Every row comes from one small tree of marks. The marks that hang from a mark follow it in brackets, in alphabetical order. Every link used is in the known rows. Which tree was each row made from?
In the rows, zero is written as 128.
Known rows
kasoz(repev rodil(siban(gamupe))): [171 132 119 140 143 145 169  90 125 191 148 132 173 139 142 102 114 161
 143 144 153 180 135  85 154 127 125 150  87 106 175 134  94 150 119 101
 144 100  68 123 128 118 119  92]
niki(siban(gamupe)): [161 162 139 108 148 132 148  97 119 185 176 169 158 150 144  59 113 145
 162 120 165 194 123 129 103 125 135 175  59 138 162 115 103 137 123 136
 128 112  97 131 117 103  97  63]
kasoz(rodil(siban zudus(roko))): [171 128 115 151 151 154 162 100 151 136 156 141 143 118 156 109 102 159
 132 153 139 179 132  92 143 125 157 155  97  88 159 133  84 153 129 120
 174 132 109 152 106 100 107 108]
kasoz(rodil(siban(gamupe)) sumel): [150 149 121 143 142 146 159 102 142 167 147 137 168 133 151  93 124 152
 159 147 146 168 124 103 152 138  89 166  79  88 182 143  97 146 119 115
 147 114  94 116 132 101 111  83]
davag(gamupe(siban)): [162 158 144 106 158 148 133 107 103 149 173 184 168 159 109  78 101 148
 163 131 158 178 124 118 102 115 145 155  59 137 166  98 106 143 136 142
 141 133 112 124 123  98  99  76]
siban(gamupe): [158 161 129 111 145 145 154  96 136 144 174 153 138 146 167  79 112 147
 147 125 159 180 132 106 116 122 133 171  72 115 167 116 104 137 123 137
 132 127  95 130 134 100 104  68]
kifa(repev(kasoz)): [152 161 116 112 156 139 185  88 128  83 174 144 106 173 194 103 135 146
 132 172 141 158 130 113 106 122 124 152  94 104 156 144 120 159 113 140
 161 109 130  67 154  75  88  94]
roko(zudus(kanuz repev(kasoz))): [152 164 105 136 159 134 173 108 125  91 145 149 148 146 215  90 121 155
 133 136 143 199 121 123 116 107 136 181  83 109 139 123  84 141 117 151
 197 118 126 125 136  68 101  66]
kasoz(repev rodil sumel): [157 139 140 143 178 131 160 101 124 135 171 129 150 154 142 148 108 158
 145 157 136 134 132  80 144 139  80 134  68  91 174 144 101 147 123 116
 147 123 102  95 114  87 114 110]
lakina(roko(zudus)): [175 138 128 141 173 170 142 117 120 124 162 140 111 107 170 100  82 144
 155 113 152 160 130  95 115 117 143 156  66 121 157  86  94 126 148 141
 178 163  97 146 115  93 126  80]
lakina(rodil(siban zudus) roko): [184 111 143 151 168 180 144 107 119 136 156 153 114  79 144  94  90 146
 151 112 158 151 124  90 179 139 177 149  70 116 176 102  96 136 136 135
 179 164  72 154 108 101 127  92]
repev(kasoz): [145 151 126 113 156 144 169  92 133  94 171 149 126 163 187 105 120 136
 134 151 144 162 121  98 117 124 125 148  79  93 172 132 111 141 113 148
 157 143 123  97 149  88  87  96]
lakina(roko sumel(kasoz(repev rodil))): [166 131 166 155 195 117 130  99 119 137 164 102 108 128 106 151 126 168
 152 125 151 133 141  70 182 115 109 144  52 109 183 162 116 143 129 130
 146 149  74  99 119 101 106 124]
lakina(rodil(kubok)): [167 118 157 100 166 150 157 103 128  81 169 165 106 116 165 114 136 164
 140 134 156 161 137 112 115 130 170 144  68 108 182  78  98 136 127 139
 114 150 113 148 107  84 110 108]
sumel(kasoz(repev rodil)): [162 136 152 143 176 129 153  98 132 131 177 121 147 163 133 151 116 157
 137 147 141 143 125  76 146 126 104 136  63 105 174 162 113 154 109 113
 138 128  96 109 119 108 105 119]
zudus(kanuz repev): [157 185 127 121 148 122 168 119 127  68 162 167 144 150 204  84 132 157
 115 146 140 192 135 130 123 103 169 186  87 128 132 132 101 139 112 140
 164 110 101 151 126  72 103  58]
kanuz(simavas): [144 164 137 114 138 155 151 101 120 106 164 147 126 144 164  95 113 130
 124 133 145 148 119 105 105 119 150 163  67  92 133 137  98 123 115 145
 149 145 113 139 128  95  90  77]
roko(zudus): [165 140 128 132 158 164 150 117 125 112 164 141 129 140 174 101  92 150
 139 128 151 168 126  87 108 116 147 155  66 111 163 107  92 136 133 141
 161 142 112 142 117  92 119  82]
davag(gamupe): [157 150 130 109 155 153 137 112 123 114 174 163 151 155 132  94 105 141
 150 134 152 163 131  96 113 114 138 160  74 117 171  94 109 142 133 134
 142 146 109 133 134  88 101  77]
kifa(kanuz): [153 161 141 110 141 138 172 116 121  96 170 156 121 162 172  91 132 152
 116 145 138 155 134 102 117 112 153 170  77 112 128 133 106 141 111 127
 159 117 112 130 131 105 123  62]
zudus(kanuz): [150 164 124 114 150 139 154 123 136  88 162 154 136 156 174  95 120 150
 103 141 134 169 125 119 119 106 152 176  79 120 132 137  97 139 117 130
 163 136 105 152 122  95 105  71]
rodil(kubok(tupil) zudus(kanuz roko)): [156 143 109 114 167 138 156 102 153 109 191 156 118 130 152 102 126 177
 109 125 122 176 130 134  96 116 187 170  86  93  97  71  90 148 115  97
 145 161 136 165  89  96  80  73]
sumel(kasoz(repev)): [159 151 151 125 167 131 153 101 122 121 182 116 135 174 143 130 127 152
 120 140 137 153 121  74 127 117 126 133  58 112 165 164 123 141 107 104
 123 149  97 113 125 114 109 103]
sumel(kasoz(rodil(kubok(tupil) siban))): [152 132 141 135 154 150 157 101 151 109 180 144 140 143 142 122 153 165
 137 154 130 149 118 103 136 129 159 144  78  90 159 107 123 155  93  90
 118 141 111 138 118 117  79 106]
kifa(kanuz(simavas) repev(kasoz(sumel))): [123 181 122 115 141 124 192  89 106 106 154 125 109 172 173  96 164 140
 123 163 119 123 112 130 103 130  79 171  78  68  94 182 106 147  96 125
 181 103 156  48 160  84  92  59]
kifa(kanuz(simavas) repev(kasoz)): [135 174 119 108 133 130 196  87 106 101 155 137 104 169 181  86 154 142
 113 160 132 139 119 130  98 118 122 175  89  83  89 167 105 149  96 133
 186  95 144  70 162  90  91  60]
kasoz(sumel): [146 162 141 121 160 142 154 112 130  97 176 143 130 156 168 110 123 142
 136 148 134 145 123  96 119 131 109 151  65  96 167 140 111 133 121 132
 138 147 115 112 124  85 107  84]
davag(gamupe niki): [153 149 123  97 154 159 125 115 120 140 177 169 176 166  92  82 102 139
 168 128 157 163 138 111  96 108 136 166  71 126 175  75 109 137 138 129
 135 151 124 136 137  80 100  58]
davag(niki(siban(gamupe))): [159 163 132  97 148 137 135 100 117 211 178 176 186 161 104  48 109 143
 179 114 170 194 130 143  86 120 134 181  56 148 165  94 104 129 129 131
 122 119 109 135 120  96  95  44]
roko(zudus(kanuz(simavas))): [145 155 113 131 144 159 142 121 118 121 138 136 140 133 163  89  99 142
 108 112 137 163 107 119 104 105 144 186  63  99 101 133  70 124 122 136
 191 146 121 164 115  99 105  57]
zudus(kanuz(simavas) repev(kasoz) roko): [132 195  99 116 144 111 174  84 135  85 135 137 141 144 208  78 142 150
 109 153 128 204 117 149  91 101 148 191  99  78 100 149  85 125 112 144
 190 128 151 135 142  73  68  72]
kasoz(repev rodil(siban)): [171 127 128 143 149 148 172 104 121 139 152 133 158 146 149 125 114 159
 124 166 141 161 134  75 152 123 143 134  90 105 173 142 100 150 117 103
 154 111  76 126 121 110 121 110]
roko(zudus(repev(kasoz))): [160 156 119 136 161 143 176  97 121  93 159 149 136 144 215  96 112 149
 157 140 156 191 126 100 111 120 136 159  79 101 170 109  96 138 120 162
 176 121 127 107 141  66 100  80]
zudus(repev(kasoz) roko): [153 179 114 115 159 116 183  81 142  74 163 145 129 152 218  91 134 159
 139 171 142 209 136 116  95 114 151 161 102  91 162 121 106 137 124 148
 161 123 144 114 144  67  84  97]
buvuf(kubok siban): [155 160 126 107 164 163 147  86 113 119 179 163 124 155 174  87 102 161
 113 148 136 183 126 115 124 145 173 125  62 119 139 127 123 138  96 150
 149 145 115 118 112  99 111  71]
kasoz(rodil(siban) sumel): [150 144 132 146 149 150 162 114 136 116 151 140 154 141 161 115 124 149
 140 168 132 148 121  92 152 136 105 150  82  87 180 152 102 145 119 120
 157 125 104 118 125  95 112 101]
repev(kasoz(rodil(kubok))): [150 121 132 113 165 134 179  92 140  93 167 163 123 137 181 136 144 150
 153 156 147 157 135 119 110 135 111 145  82  81 177 101  96 150 112 145
 134 136 131 102 130  77  81 123]
gamupe(siban): [162 164 151 112 154 143 153 104 113 127 176 175 141 160 150  85 109 152
 139 142 151 176 123 116 105 120 159 150  60 132 159 127 107 137 123 147
 141 126 108 124 115 101 104  84]
rodil(siban zudus(kanuz(simavas))): [146 150 117 135 122 162 155 117 117 132 142 145 147 127 152  79 119 132
  94 115 133 159 104 115 142 115 166 181  73  92  99 165  77 133 102 119
 183 151  94 163 117 111  98  56]
buvuf(siban): [165 156 134 118 155 153 158  96 123 123 158 168 125 152 189  86 112 149
 112 148 140 180 127 104 111 135 164 138  70 120 159 149 116 141 112 169
 152 139 102 117 127 111 120  83]

Which tree is each row?
[154 131 157 122 167 131 157 109 145  92 180 148 124 140 155 144 150 157
 148 141 142 150 130 113 115 128 119 149  62  97 172 127 107 150 108 125
 110 147 118 132 113  95  93 118] | sumel(kasoz(rodil(kubok)))
[155 164 117 105 159 160 145  72 117 171 174 162 137 146 167  63 103 164
 132 129 151 204 128 125 125 148 155 142  59 121 140 118 118 138  97 147
 138 135 106 113 119 107 109  52] | buvuf(kubok siban(gamupe))
[138 139 120 145 154 143 174  98 139 117 144 134 155 151 174 119 133 140
 146 176 130 149 112  95 151 143  79 143  86  69 188 159 104 149 110 129
 170 129 121  82 144  91  95 112] | repev(kasoz(rodil(siban) sumel))
[165 159 130 157 178 121 165  97 147 112 175 148 143 120 176 124 106 166
 166 148 141 177 140 107 136 139 112 166  83  81 161 131  88 151 130 146
 167 116 129 121 102  54  99  96] | kasoz(rodil(zudus(repev roko)) sumel)
[155 157 127 138 164 126 181  86 137  85 166 167 146 145 207 117 121 149
 163 166 156 176 136 110 138 130 121 161  91  96 181 128 104 151 112 169
 172  97 120  95 144  58  81 100] | zudus(repev(kasoz(rodil)))
[145 180 115 119 153 117 180 102 130  70 155 163 144 160 216  89 140 150
 122 152 138 192 125 132 124 111 143 180  92 109 140 141 103 141 104 149
 177 114 120 117 146  68  85  69] | zudus(kanuz repev(kasoz))
[164 167 115 138 154 138 162 127 123  88 151 154 148 137 202  86 111 163
 125 128 145 199 130 120 116 101 162 187  79 127 131 114  83 137 124 142
 183 114 108 161 117  72 118  55] | roko(zudus(kanuz repev))
[164 136 133 147 150 136 158  89 133 192 154 111 175 150 127 114 130 160
 141 138 148 173 120  83 160 126 106 149  71 104 180 167 108 153 106  89
 132 114  75 117 131 132 112 101] | sumel(kasoz(repev rodil(siban(gamupe))))
[157 153 132  94 158 146 119 114 103 180 179 185 198 169  70  63 102 137
 183 124 162 177 130 134  83 111 136 170  57 151 171  73 108 135 138 129
 131 137 125 140 122  84  93  52] | davag(gamupe niki(siban))
[136 143 129 137 174 134 166  91 143 110 165 142 142 155 172 135 118 141
 160 164 136 137 118 100 139 146  60 147  74  71 185 147 103 150 116 150
 168 131 134  73 139  74  85 112] | repev(kasoz(rodil sumel))
[141 185 118 122 167 108 180  83 140  78 162 132 135 155 213 100 142 157
 146 173 129 195 127 117  98 125 106 157  93  73 165 138 108 134 122 140
 157 132 155  91 141  60  86  97] | zudus(repev(kasoz(sumel)) roko)
[163 129 139 117 163 160 158  97 134 113 212 174 110 133 150 113 117 157
 142 115 144 143 132 103 116 138 178 146  66  96 138  64 108 148 105 118
 119 158 110 134 100  90  81  75] | rodil(kubok(tupil) zudus)
[144 127 131 152 178 143 165  90 141 133 177 149 139 141 157 140 101 136
 167 138 143 128 116  91 156 158  56 147  64  66 179 149  94 157 112 155
 175 141 128  70 126  71  85 106] | repev(kasoz(rodil(zudus) sumel))
[157 192 110 116 153 111 169 111 143  69 155 150 140 146 207  80 134 173
 108 158 130 217 139 138  99  94 179 187 103 116 123 126  94 134 126 128
 168 116 125 167 119  73 103  72] | zudus(kanuz repev roko)
[159 134 132 151 159 140 168 106 119 144 151 121 165 148 142 133 122 157
 132 168 130 146 126  75 156 136  99 130  81  88 177 157 102 147 117  96
 150 121  89 105 116 104 122 111] | kasoz(repev rodil(siban) sumel)
[171 124 180 141 203 127 121  95 108 127 159  97  91 117  99 132 127 174
 145 111 159 137 134  66 186 118 141 138  42 118 197 148 121 134 136 131
 139 167  77 109 115 104 118 122] | lakina(rodil roko sumel(kasoz(repev)))
[177 140 133 161 146 150 176 108 128 113 163 171 156 118 182 105 112 153
 153 143 156 179 137  94 168 132 165 164  90 106 169 134  93 155 110 144
 169 101  80 141 117  74 107  83] | kasoz(rodil(siban zudus(repev)))
[171 115 143 119 168 130 174 100 121 118 175 151 131 135 151 151 132 168
 138 149 145 153 148  98 115 127 131 130  77 102 165  98  94 149 119 113
 113 126  98 123 105  90 110 120] | kasoz(repev rodil(kubok))
[162 141 117 155 170 141 175  93 132 103 155 154 149 132 207 117 101 155
 174 148 161 183 131 102 131 128 114 162  82  95 180 109  87 150 124 171
 190 100 126 104 136  58  96  96] | roko(zudus(repev(kasoz(rodil))))
[148 179 129 109 129 137 183 104 104  99 161 143 105 162 169  83 147 150
 108 153 133 138 128 127  98 110 151 181  84 101  82 158 103 146 105 124
 170  90 126 106 142  94 108  49] | kifa(kanuz(simavas) repev)
[178 145 124 157 139 146 174  93 133 166 160 170 169 110 174  81 111 155
 172 125 170 198 138 107 171 135 147 180  87 108 170 126  87 155 113 140
 158  89  72 137 123  83 105  65] | kasoz(rodil(siban(gamupe) zudus(repev)))
[177 115 139 151 175 148 162  98 122 153 184 149 142 137 133 147  83 154
 145 128 153 141 138  70 158 138 122 138  68 104 165 132  90 159 118 129
 159 124  84 115 102  90 111 103] | kasoz(repev rodil(zudus))
[179  99 144 133 175 140 172  99 119 141 187 158 128 120 137 158 117 163
 147 124 151 145 147  90 132 139 129 131  67  97 159 101  84 157 115 117
 123 137  91 121  91  87 108 112] | kasoz(repev rodil(kubok zudus))
[144 199 111 117 141 116 162 103 132  82 142 141 142 135 196  74 133 158
 105 147 129 204 127 147  90  93 175 196  94  96  92 141  82 121 120 134
 176 123 133 171 121  77  87  62] | zudus(kanuz(simavas) repev roko)
[145 186 100 115 157 104 180  94 146  71 147 144 141 154 219  85 142 164
 114 166 128 217 131 140  98 101 150 181 107  97 129 137  96 138 118 137
 183 118 145 130 138  70  85  84] | zudus(kanuz repev(kasoz) roko)
[149 167 118 107 145 126 202  95 118  87 167 145 103 182 191  93 155 156
 120 171 132 152 132 121 109 116 125 166  97 103 120 152 116 163 104 127
 177  86 136  65 159  87 106  70] | kifa(kanuz repev(kasoz))
[140 122 126 127 153 136 185  98 134 106 147 144 139 136 175 129 165 149
 148 170 128 154 121 114 127 144  85 136  85  62 182 131  97 147 105 116
 134 141 129  90 132  86  92 121] | repev(kasoz(rodil(kubok siban) sumel))
[150 165 120 114 172 174 141  74 122 126 200 167 127 163 162  80  90 169
 117 150 132 171 119 110 131 151 195 125  64 114 123  95 138 145  87 137
 154 143 120 114 111 104  88  57] | buvuf(kubok(tupil) siban)
[150 125 105 153 149 150 173 106 141 132 143 153 158 136 165 111 114 143
 121 143 136 163 112 111 173 130 121 169  91  87 146 159  82 162 103 131
 205 127 105 121 129  96  91  92] | repev(kasoz(rodil(siban zudus(kanuz))))
[153 146 168 127 172 115 140 101 115 115 171  99 114 172 119 131 147 168
 119 131 146 150 132  59 153 106 134 141  49 106 181 185 125 142 112 119
 115 150  92  97 125 107 104 109] | lakina(sumel(kasoz(repev)))
[168 149 156 160 173 131 158 103 141 107 188 157 144 135 166 130 111 151
 166 127 157 161 130  96 163 134 128 166  61 107 171 154 106 159 103 152
 154 117  99 123 116  72  90  91] | sumel(kasoz(rodil(zudus(repev))))
[176 124 120 134 153 159 152  82 146 176 148 135 141  99 143  68 102 168
 145 119 162 202 127 101 150 132 171 165  84  98 176 109  83 144 138 119
 157 139 102 158 109 112 117  88] | lakina(rodil(siban(gamupe) zudus(roko)))
[174 166 126 132 162 130 169  97 136  95 181 157 127 128 193  94 110 162
 141 138 149 202 143 106 112 117 176 167  89 105 148 115  95 141 127 143
 157 127 118 147 110  66 101  79] | rodil(zudus(repev roko))
[162 114 174 100 172 132 144 106 119  76 160 148  82 116 139 114 158 180
 139 127 165 159 149  97 142 119 177 153  60 104 199  99  99 136 131 155
 105 152 108 130 106  77 106 114] | lakina(rodil(kubok) sumel)
[151 136 149 127 174 140 149  96 154 100 201 150 128 148 140 138 138 165
 149 143 137 138 123 108 125 134 140 148  65  92 157  95 122 156  99 112
 113 145 123 127 113 101  71 105] | sumel(kasoz(rodil(kubok(tupil))))
[151 156 126 148 149 137 187  96 119 109 162 149 147 140 198  95 140 138
 150 146 141 173 116  96 153 143 114 151  80  78 171 158 106 143  99 136
 164 134 113  84 139  71  95  77] | rodil(siban zudus(repev(kasoz(sumel))))
[177 143 133 123 129 141 184  99 119 142 169 175 142 105 187  71 156 158
 156 111 165 211 143 124 124 128 173 171  82 109 156  96  91 142 105 117
 106 123  80 144 118  86 106  56] | rodil(kubok siban(gamupe) zudus(repev))
[156 126 148 128 147 140 165 114 142 100 159 140 136 136 155 129 167 156
 133 154 135 161 124 109 130 125 138 146  75  94 173 139 109 150 101 104
 113 144 106 141 119 111 101 119] | sumel(kasoz(rodil(kubok siban)))
[160 118 138 132 158 133 178 107 116 132 155 131 149 134 146 144 156 167
 135 163 127 150 134  94 129 137 106 123  79  82 172 127  95 145 113  81
 113 133  97 110 106 101 120 119] | kasoz(repev rodil(kubok siban) sumel)
[134 193 104 121 166  98 177  97 145  76 147 132 146 156 212  94 151 164
 123 168 117 202 123 140 103 114 106 179  97  82 133 151  97 136 118 130
 178 129 156 109 136  62  88  82] | zudus(kanuz repev(kasoz(sumel)) roko)
[183 115 152 143 188 171 136 102 125 129 178 162 100  83 142 109  76 146
 165 101 164 140 130  94 167 143 156 152  59 118 174  90  97 138 143 156
 177 165  84 143 103  86 119  91] | lakina(rodil(zudus) roko)
[168 128 167 129 187 145 124 102 118 101 154 137  82  97 132 102 114 166
 155 119 166 147 144  88 175 119 168 160  60 119 197 109 107 129 150 168
 158 158  85 128 117  81 114 104] | lakina(rodil roko sumel)
[160 126 151 131 183 130 156  87 139 128 201 133 136 157 123 157 135 174
 142 143 133 135 127  92 128 134 133 128  63  93 155 100 122 157  98  86
 107 138 109 113 107 110  82 114] | sumel(kasoz(repev rodil(kubok(tupil))))
[181  95 136 141 155 149 180 105 115 148 168 151 141 117 138 142 131 163
 134 134 145 157 140  86 146 136 147 127  79  94 161 111  84 156 109  95
 125 134  77 132  96 102 118 114] | kasoz(repev rodil(kubok siban zudus))
[150 170 110 111 167 171 137  59 127 180 195 163 141 155 153  59  90 172
 135 129 145 190 121 122 134 154 176 140  60 116 126  87 132 144  89 133
 142 132 111 110 118 113  87  38] | buvuf(kubok(tupil) siban(gamupe))
[157 158 138  92 157 153 121 111 101 175 177 188 193 170  68  67  97 147
 178 124 162 179 129 133  86 110 143 160  57 148 169  77 106 138 140 137
 134 140 127 128 126  91  97  58] | davag(gamupe(siban) niki)
[174 136 140 141 172 144 171  91 139 102 210 191 130 114 170 123 118 170
 171 129 156 159 146 115 140 142 173 160  79  99 146  60 100 159 103 138
 134 113 107 135  99  59  73  77] | kasoz(rodil(kubok(tupil) zudus(repev)))
[151 175 116 136 142 144 156 118 111 102 138 146 148 127 193  79 111 149
 122 117 144 186 118 129 106 100 160 196  70 107 101 129  71 123 118 148
 190 122 116 167 120  75 102  45] | roko(zudus(kanuz(simavas) repev))
[164 151 145 160 174 131 165 107 131 111 183 166 146 124 173 128 105 151
 174 135 151 152 135 100 159 149 102 164  68  94 170 136  95 153 115 156
 161 111 105 109 109  50 100  82] | kasoz(rodil(zudus(repev)) sumel)
[165 132 115 121 150 159 167  94 145 120 184 149 120 123 155  93 134 172
 121 141 129 180 131 106 106 125 205 145  95  83 130  70 102 146 113  83
 127 163 123 157  98 108  87  88] | rodil(kubok(tupil) siban zudus(roko))
[147 110 137 135 179 136 175  92 138 122 180 158 123 125 160 151 135 145
 169 134 141 133 126 110 132 159  64 140  63  60 173 118  88 156 108 142
 139 154 135  78 114  67  82 114] | repev(kasoz(rodil(kubok zudus) sumel))
